Each row comes from the steps of one path. Every step used is in the known rows, and no mark comes twice. Write the path behind each row, first mark first.
Known rows:
sozi/lunusuv/zere/giba: 7 1 0 -22 9 21 -2 35 -47 -37 40 -27 -19 -11 8 21 -21 -30 -11 -8 6 16 -12 63 9 36 -59 -7 -16 -17 -18 6 -24 3 8 -19 -13
giba/feme: 8 -14 22 -14 -20 11 -31 -24 -24 -22 2 12 -13 40 32 46 -5 -7 2 -19 4 36 -21 52 18 32 -52 -5 20 -17 -12 30 -9 -8 13 -17 -17
feme/lunusuv/nekole: 1 -4 8 -12 1 26 -22 -43 -40 -5 13 -29 -12 41 20 21 1 -15 -12 -32 -7 20 0 68 56 46 -47 5 32 11 -3 28 0 21 14 15 -18
talir/mita: 7 -13 8 -17 6 15 -21 -20 -26 -5 2 -3 -18 47 35 24 -5 -15 17 -27 -8 23 -6 42 15 40 -40 -19 12 -17 -11 34 0 1 12 43 -2
kisa/talir/mita/sozi/lunusuv/zere: 6 -7 -13 -12 34 -4 -14 60 -71 -35 -15 -35 -23 -2 31 6 -47 -37 -11 -15 -20 28 19 27 0 38 -53 -23 -4 -7 -34 40 -14 5 -15 59 1
nekole/mita: 5 -3 -7 -8 -5 17 -28 -29 -24 3 11 7 -3 44 35 33 1 -10 0 -38 0 28 -13 31 21 47 -52 0 23 -10 -17 32 5 -5 25 6 3
kisa/talir/mita: 10 -19 -1 -23 9 -3 -17 -10 -45 -3 -7 -38 -19 42 43 23 -19 -17 3 -36 -9 31 -6 41 12 35 -39 -24 8 -16 -37 31 -5 -9 10 42 -2
giba/visif: 18 -12 26 -8 -32 13 0 -32 -24 -14 2 -25 -1 38 31 10 1 -34 -4 -17 -5 41 4 53 9 30 -52 -6 17 -17 -11 30 -2 -6 26 -11 -17
zere/giba/visif: 15 -17 11 -7 -32 18 9 -32 -15 -20 35 -33 -10 18 24 15 2 -39 5 -20 16 35 5 69 3 27 -49 -2 6 -18 -14 -6 -7 16 24 -11 -23
feme/lunusuv: 4 -4 9 -17 2 13 -16 -64 -34 -2 12 -24 -14 58 19 28 -14 -13 -5 -38 -12 26 -4 73 29 45 -44 -7 24 9 -4 22 -9 17 13 -7 -15
sozi/lunusuv: 2 -16 18 -14 7 18 -17 12 -48 -8 8 -12 -13 48 22 32 -11 -24 -12 -24 -15 26 -16 45 13 43 -59 -12 23 -24 -20 40 -20 -22 10 -14 -9
nekole/lunusuv/feme: 6 -2 5 -13 -10 19 -3 15 -38 -6 4 -11 -7 59 -4 -14 0 -8 -1 -28 -8 31 -8 36 8 29 -50 -13 28 18 -13 39 -5 45 23 -9 -5
mita/nekole/lunusuv/feme: -3 0 1 -21 -4 19 -4 18 -41 -20 4 -13 -14 59 -4 -45 5 4 -1 -29 -8 36 -14 26 24 32 -37 -6 23 20 -11 41 6 51 40 31 -5
feme/giba: 11 -5 13 -16 -9 11 -5 -45 -30 0 10 -30 -20 55 24 22 -13 -17 5 -33 9 31 -4 -4 11 44 -49 -18 18 -23 -15 51 -13 -14 19 -9 -15
mita/raruko: 10 -8 11 4 6 20 -22 -30 -27 -12 3 -11 -18 47 38 17 -15 -21 7 -33 -6 36 -12 43 24 28 -48 -19 23 -52 -8 21 -17 -2 20 17 -18
mita/nekole/lunusuv: -6 -9 0 -20 12 17 -8 -1 -35 -12 10 -23 -11 47 11 11 6 5 4 -28 -5 30 -16 27 30 36 -44 -12 17 9 -20 38 9 49 41 28 -4
feme/lunusuv/sozi/mita/talir: -21 -8 -3 1 20 7 -22 -32 -9 -6 5 9 -6 40 40 4 -53 -34 8 4 -21 25 22 59 23 68 -61 7 30 -10 5 31 -18 48 -1 -15 5
sozi/lunusuv/feme/giba/visif: 19 -10 33 -22 -39 8 12 15 -49 -25 -4 -13 -10 50 6 -42 -8 -52 -18 -13 3 46 2 -5 -23 43 -51 -12 34 -18 -12 57 -14 -32 11 -6 -17
feme/lunusuv/sozi/mita: -12 -6 1 -7 3 10 -14 -37 -43 15 10 -1 2 44 31 21 -24 -21 8 8 -24 23 29 70 22 73 -59 18 30 6 8 34 -14 45 7 -7 -1
lunusuv/feme/giba/visif: 23 -1 27 -18 -51 6 14 -26 -30 -20 -2 -23 -11 55 12 -50 -5 -39 -6 -20 11 49 9 -3 -13 35 -43 -10 27 -12 -4 51 -6 -16 20 -4 -20
kisa/talir/mita/raruko: 12 -20 -3 -8 18 -1 -23 -9 -42 -13 -12 -29 -24 36 53 14 -28 -24 8 -38 -8 38 -10 35 10 29 -35 -34 17 -52 -32 20 -11 -6 9 74 -8
giba/feme/lunusuv: 4 -9 18 -20 -14 8 -32 -60 -30 -20 6 8 -15 46 23 51 -12 -6 -6 -28 -1 34 -16 77 24 44 -43 -3 31 9 -4 19 -4 16 5 -11 -21
sozi/mita/nekole/lunusuv/zere: -2 3 12 -21 12 17 -5 19 -45 -24 7 -7 0 6 11 -9 -8 -5 7 12 -20 23 -18 23 27 64 -52 7 -7 1 -15 46 6 62 33 7 13
talir/mita/sozi/lunusuv/feme/giba: 5 -11 -1 -10 10 5 -9 32 -48 -18 -8 6 -32 55 9 -31 -27 -34 8 -26 -3 35 25 -26 -19 51 -44 -24 38 -8 -6 59 -12 3 -16 68 -1
lunusuv/sozi: -6 -3 -8 -6 -5 15 -9 0 -32 0 8 -20 -8 40 35 18 -14 -16 3 -7 -5 27 27 49 18 30 -58 1 13 -8 -1 39 -14 11 23 4 -15
kisa/talir: 9 -14 4 -13 -4 2 -12 -22 -50 0 -3 -57 -15 48 36 23 -21 -15 -10 -41 -6 37 -10 47 21 29 -48 -14 12 -15 -40 29 -16 -14 19 -11 -14
sozi/lunusuv/feme/giba: 10 -4 19 -26 -13 11 -3 16 -53 -13 2 -10 -22 63 2 -27 -17 -30 -12 -26 1 34 -10 -9 -10 47 -51 -15 31 -17 -13 59 -24 -32 6 -7 -12
lunusuv/zere/giba: 13 8 -4 -15 -3 23 -1 -9 -27 -32 39 -38 -22 -9 14 14 -18 -20 3 -15 13 17 -6 64 22 28 -50 -2 -26 -10 -10 -1 -18 20 21 -19 -17
nekole/mita/sozi/lunusuv/feme: 0 -4 -15 8 4 19 -29 39 -46 -13 0 24 -10 49 15 -18 -14 -25 -14 -34 -8 34 14 16 1 48 -59 1 45 6 -12 39 -7 8 -2 29 4
feme/giba/visif: 21 -9 28 -14 -34 7 10 -44 -25 -13 4 -32 -8 42 26 6 -4 -37 0 -20 11 42 8 -2 -6 40 -47 -14 20 -26 -13 49 -2 -17 23 -7 -18
lunusuv/feme: 11 -2 15 -11 -22 19 -10 -12 -36 -9 -1 -12 -17 64 14 -29 -7 -13 -3 -29 -7 33 -7 49 19 29 -45 -3 20 -3 -5 34 -16 -2 21 -11 -16
lunusuv/nekole: 4 -8 12 -5 -8 32 -21 -9 -36 -6 8 -24 -12 36 28 17 9 -16 -7 -24 0 21 -5 44 51 34 -55 2 22 -16 -12 37 -1 -2 19 9 -16
nekole/lunusuv/zere/giba/visif: 16 1 0 -15 -18 18 21 15 -25 -41 37 -37 0 -27 -1 15 -4 -38 -3 -2 13 28 4 56 -5 23 -54 -8 -14 9 -15 4 3 66 24 -16 -10
zere/lunusuv: 5 -11 9 -8 4 23 -18 -30 -26 -6 15 -21 -19 52 20 5 -6 -21 -4 -33 -7 30 -9 47 24 29 -49 -4 11 1 -15 25 -13 -49 14 -10 -14

Write each row's path:
4 -4 4 -2 -1 11 -4 21 -53 -15 -4 -12 -28 62 3 -31 -29 -32 -5 -28 0 39 22 -18 -9 45 -56 -16 41 -6 -9 58 -24 -2 -6 14 -13 -> mita/sozi/lunusuv/feme/giba
-1 -20 23 6 12 15 -25 -27 -2 -7 1 11 -12 47 43 4 -38 -32 15 -10 -16 28 -19 35 25 63 -63 -3 20 -44 -17 34 -18 11 5 -38 8 -> sozi/mita/talir
3 -16 0 -3 14 14 -21 46 -48 -20 -11 15 -26 52 12 -29 -21 -29 6 -22 -19 30 20 28 -5 41 -48 -15 34 -1 -5 40 -12 14 -13 65 0 -> talir/mita/sozi/lunusuv/feme
1 4 -35 3 22 19 -17 41 -37 -36 39 1 -15 -24 15 24 -24 -32 -8 -22 10 19 14 33 4 47 -65 2 1 -1 -16 4 -9 29 -4 23 2 -> nekole/mita/sozi/lunusuv/zere/giba
-2 -6 -13 0 14 14 -36 -23 11 -16 8 18 -12 40 43 15 -26 -24 1 -41 3 29 -19 21 23 43 -55 -12 21 -27 -21 30 1 0 18 -3 9 -> nekole/mita/talir
5 -18 7 -13 -21 17 -22 -26 -14 -25 38 3 -21 20 25 54 -3 -10 8 -20 25 30 -21 71 13 27 -49 -2 10 -17 -13 -8 -12 16 11 -14 -24 -> zere/giba/feme
8 1 5 -20 -16 11 8 0 -40 -5 7 -19 -13 60 -7 -17 -7 -13 1 -32 6 33 -4 -17 -7 39 -47 -22 33 13 -16 58 -5 35 20 -4 -5 -> nekole/lunusuv/feme/giba
-3 -8 13 -24 -8 10 4 2 -43 -4 6 -2 -9 59 -3 -50 -3 -6 13 -6 -3 37 -13 -32 6 73 -42 0 33 1 -14 63 4 50 30 20 9 -> sozi/mita/nekole/lunusuv/feme/giba
5 -1 -6 -20 -9 15 -10 23 -25 -49 39 1 -12 -26 0 51 -8 -10 3 -3 22 24 -19 56 6 25 -54 -8 -10 9 -16 1 -2 67 12 -17 -12 -> nekole/lunusuv/zere/giba/feme
21 8 5 -21 -21 13 13 -44 -26 -43 37 -43 -10 -16 9 1 -16 -41 -10 -11 9 27 11 92 11 35 -42 1 -13 13 1 -13 -5 41 15 -10 -21 -> feme/lunusuv/zere/giba/visif
-1 -6 -15 -1 3 38 -38 -6 -26 -6 21 5 -5 28 27 6 20 -23 -17 -36 6 22 -9 24 48 44 -53 13 29 8 -17 30 12 -46 14 30 -1 -> zere/lunusuv/nekole/mita
-12 -12 9 2 -3 4 -37 -28 -34 -14 3 45 -1 26 48 34 -30 -21 10 16 -13 39 14 65 14 65 -54 12 44 -31 16 18 -15 45 -5 22 -10 -> giba/feme/lunusuv/sozi/mita/raruko
-1 -9 17 -17 -14 21 -40 -37 -37 -26 8 8 -11 30 24 42 3 -10 -15 -22 5 28 -12 73 50 44 -46 8 39 10 -1 25 4 18 3 13 -22 -> giba/feme/lunusuv/nekole
-17 -8 2 -10 2 12 -11 -1 -38 2 5 2 -5 38 43 -13 -10 -7 17 17 -14 29 17 37 31 63 -54 22 14 -17 1 46 -7 25 33 26 0 -> lunusuv/sozi/mita/nekole
-10 3 -12 -13 3 10 -13 -35 -38 2 12 -22 -8 45 28 22 -22 -16 -5 -16 -12 24 32 73 23 42 -49 2 25 18 8 31 -9 33 15 9 -17 -> feme/lunusuv/sozi
-11 -2 -14 -5 4 21 -14 -3 -29 -2 14 -17 -11 40 28 -1 -13 -24 -2 -11 -7 27 27 48 18 27 -55 6 12 10 -2 31 -16 -33 14 7 -16 -> zere/lunusuv/sozi
-15 -17 -4 -11 -14 8 -23 -31 -27 -9 41 27 -5 10 29 48 -21 -18 13 16 8 26 18 88 9 67 -54 25 27 6 9 -8 -16 63 -3 -7 -10 -> zere/giba/feme/lunusuv/sozi/mita
-5 -29 -14 -2 31 12 -29 58 -69 -15 -9 -32 -22 19 36 18 -18 -35 -13 -27 -13 28 21 22 24 43 -55 -16 35 -10 -38 41 -5 5 -18 86 -3 -> kisa/talir/mita/sozi/lunusuv/nekole
1 -12 4 -27 15 14 -20 -17 -27 -18 1 -5 -25 46 35 -5 3 -1 16 -25 -6 27 -14 33 29 41 -28 -11 6 -15 -9 36 11 6 32 80 -2 -> talir/mita/nekole
2 -4 -10 -4 -5 31 -34 -6 -29 -2 15 6 -1 28 35 27 20 -14 -10 -33 8 21 -9 28 48 47 -56 11 31 -8 -16 39 14 -2 22 28 -1 -> lunusuv/nekole/mita
-17 -12 2 7 12 12 -20 3 -5 -5 3 13 -6 35 49 -2 -45 -36 16 14 -15 27 16 36 18 59 -69 6 20 -34 -4 41 -22 25 6 -21 7 -> lunusuv/sozi/mita/talir
4 -13 -6 5 17 15 -23 -16 -25 -8 -3 -3 -26 45 35 21 -17 -18 23 -28 -10 28 26 32 15 38 -46 -16 19 -7 -8 32 -2 30 0 63 -2 -> talir/mita/sozi
-2 -17 2 9 18 18 -18 18 -48 -10 2 -13 -18 45 23 27 -22 -27 -2 -25 -15 30 17 37 10 40 -64 -12 31 -12 -16 37 -21 8 -4 7 -12 -> mita/sozi/lunusuv
-4 -11 -20 -14 -14 24 -44 -36 -18 -28 48 26 -9 -1 23 57 14 -10 -10 -33 34 21 -16 70 41 52 -43 17 39 14 -7 -11 18 40 5 31 -11 -> zere/giba/feme/lunusuv/nekole/mita
11 17 6 -22 5 12 -11 -42 -42 -27 10 -32 -14 19 15 10 -26 -16 -13 -22 -15 22 -3 71 32 44 -45 -4 -6 16 1 29 -8 21 14 -14 -15 -> feme/lunusuv/zere
-6 -22 -5 5 28 28 -33 49 -49 -19 -1 5 -21 23 27 21 -4 -32 2 -19 -12 19 22 24 28 46 -57 -10 36 -14 -12 42 0 14 -15 85 -2 -> talir/mita/sozi/lunusuv/nekole
-20 -5 -3 -17 10 9 -15 -35 -44 2 10 -4 -5 44 34 -9 -19 -8 8 9 -21 25 21 59 35 75 -45 24 26 8 9 34 -4 48 25 31 -1 -> feme/lunusuv/sozi/mita/nekole
19 -4 13 -18 -16 17 12 33 -41 -50 33 -30 -6 -25 10 5 -12 -54 -16 5 7 27 -1 66 -7 32 -58 -3 -14 -19 -14 3 -15 0 12 -17 -16 -> sozi/lunusuv/zere/giba/visif
13 -2 0 3 -5 17 8 38 -39 -52 28 -29 -14 -27 11 0 -25 -55 -10 1 6 33 31 54 -9 30 -64 -2 -6 -9 -10 2 -15 29 -2 3 -18 -> mita/sozi/lunusuv/zere/giba/visif
-6 -7 -15 2 12 31 -40 0 6 -22 11 15 -8 23 44 8 -10 -28 -8 -38 8 22 -18 17 50 43 -58 0 32 -23 -20 38 10 3 14 19 6 -> lunusuv/nekole/mita/talir
20 -2 21 -15 -40 12 10 -28 -27 -23 4 -23 -15 55 4 -69 -5 -49 -12 -24 8 47 10 -5 -12 30 -41 -5 24 7 -7 43 -9 -59 15 -1 -21 -> zere/lunusuv/feme/giba/visif
-3 -4 -26 19 6 31 -38 -2 -28 -4 10 5 -6 25 36 21 5 -18 -2 -39 4 24 23 17 48 44 -60 12 39 5 -11 38 13 26 8 49 0 -> lunusuv/nekole/mita/sozi
-12 -8 -19 -19 -14 9 -19 -29 -23 -24 40 3 -15 12 24 50 -17 -13 4 -8 20 27 22 94 12 35 -46 8 23 18 8 -10 -12 52 6 8 -27 -> zere/giba/feme/lunusuv/sozi
-5 -14 -7 -28 25 13 -13 9 -30 -15 7 -2 -15 40 15 11 9 2 19 -25 -8 25 -13 22 21 42 -31 -20 14 6 -18 41 21 56 33 82 7 -> talir/mita/nekole/lunusuv
-6 -16 0 12 17 32 -27 39 -54 -14 3 -15 -15 30 23 20 -6 -29 -12 -21 -11 22 22 30 37 40 -68 1 38 -10 -14 42 -10 8 -6 30 -13 -> mita/sozi/lunusuv/nekole
-1 -16 15 -10 4 32 -24 32 -54 -12 8 -14 -11 33 23 23 6 -27 -19 -17 -8 20 -12 41 38 42 -62 -1 31 -23 -17 42 -10 -19 6 9 -14 -> sozi/lunusuv/nekole
-3 -13 -19 10 19 15 -33 19 -40 -3 8 18 -7 36 30 36 -14 -24 -8 -34 -9 30 13 18 9 53 -67 -4 39 -8 -20 36 -5 5 -2 26 6 -> nekole/mita/sozi/lunusuv
7 -9 20 -15 -8 18 -14 30 -54 -13 -1 -4 -17 61 7 -23 -10 -25 -17 -22 -15 31 -15 45 5 38 -54 -8 28 -11 -12 39 -23 -19 9 -12 -11 -> sozi/lunusuv/feme
-2 -6 -5 -32 6 14 -10 28 -34 -23 -1 6 -17 53 3 -44 8 2 14 -24 -8 31 -13 19 12 36 -26 -17 20 19 -8 43 17 57 31 85 6 -> talir/mita/nekole/lunusuv/feme
1 -4 -5 -39 3 9 1 13 -36 -22 1 -2 -24 54 -3 -48 1 -3 15 -27 7 32 -9 -33 -1 47 -22 -25 24 12 -10 61 17 45 31 90 4 -> talir/mita/nekole/lunusuv/feme/giba
9 12 2 -18 6 19 -3 19 -39 -24 9 -24 -3 7 4 22 -11 -13 -4 -13 -11 20 -7 35 16 31 -59 -15 -8 10 -17 41 -1 47 22 -17 -1 -> nekole/lunusuv/zere
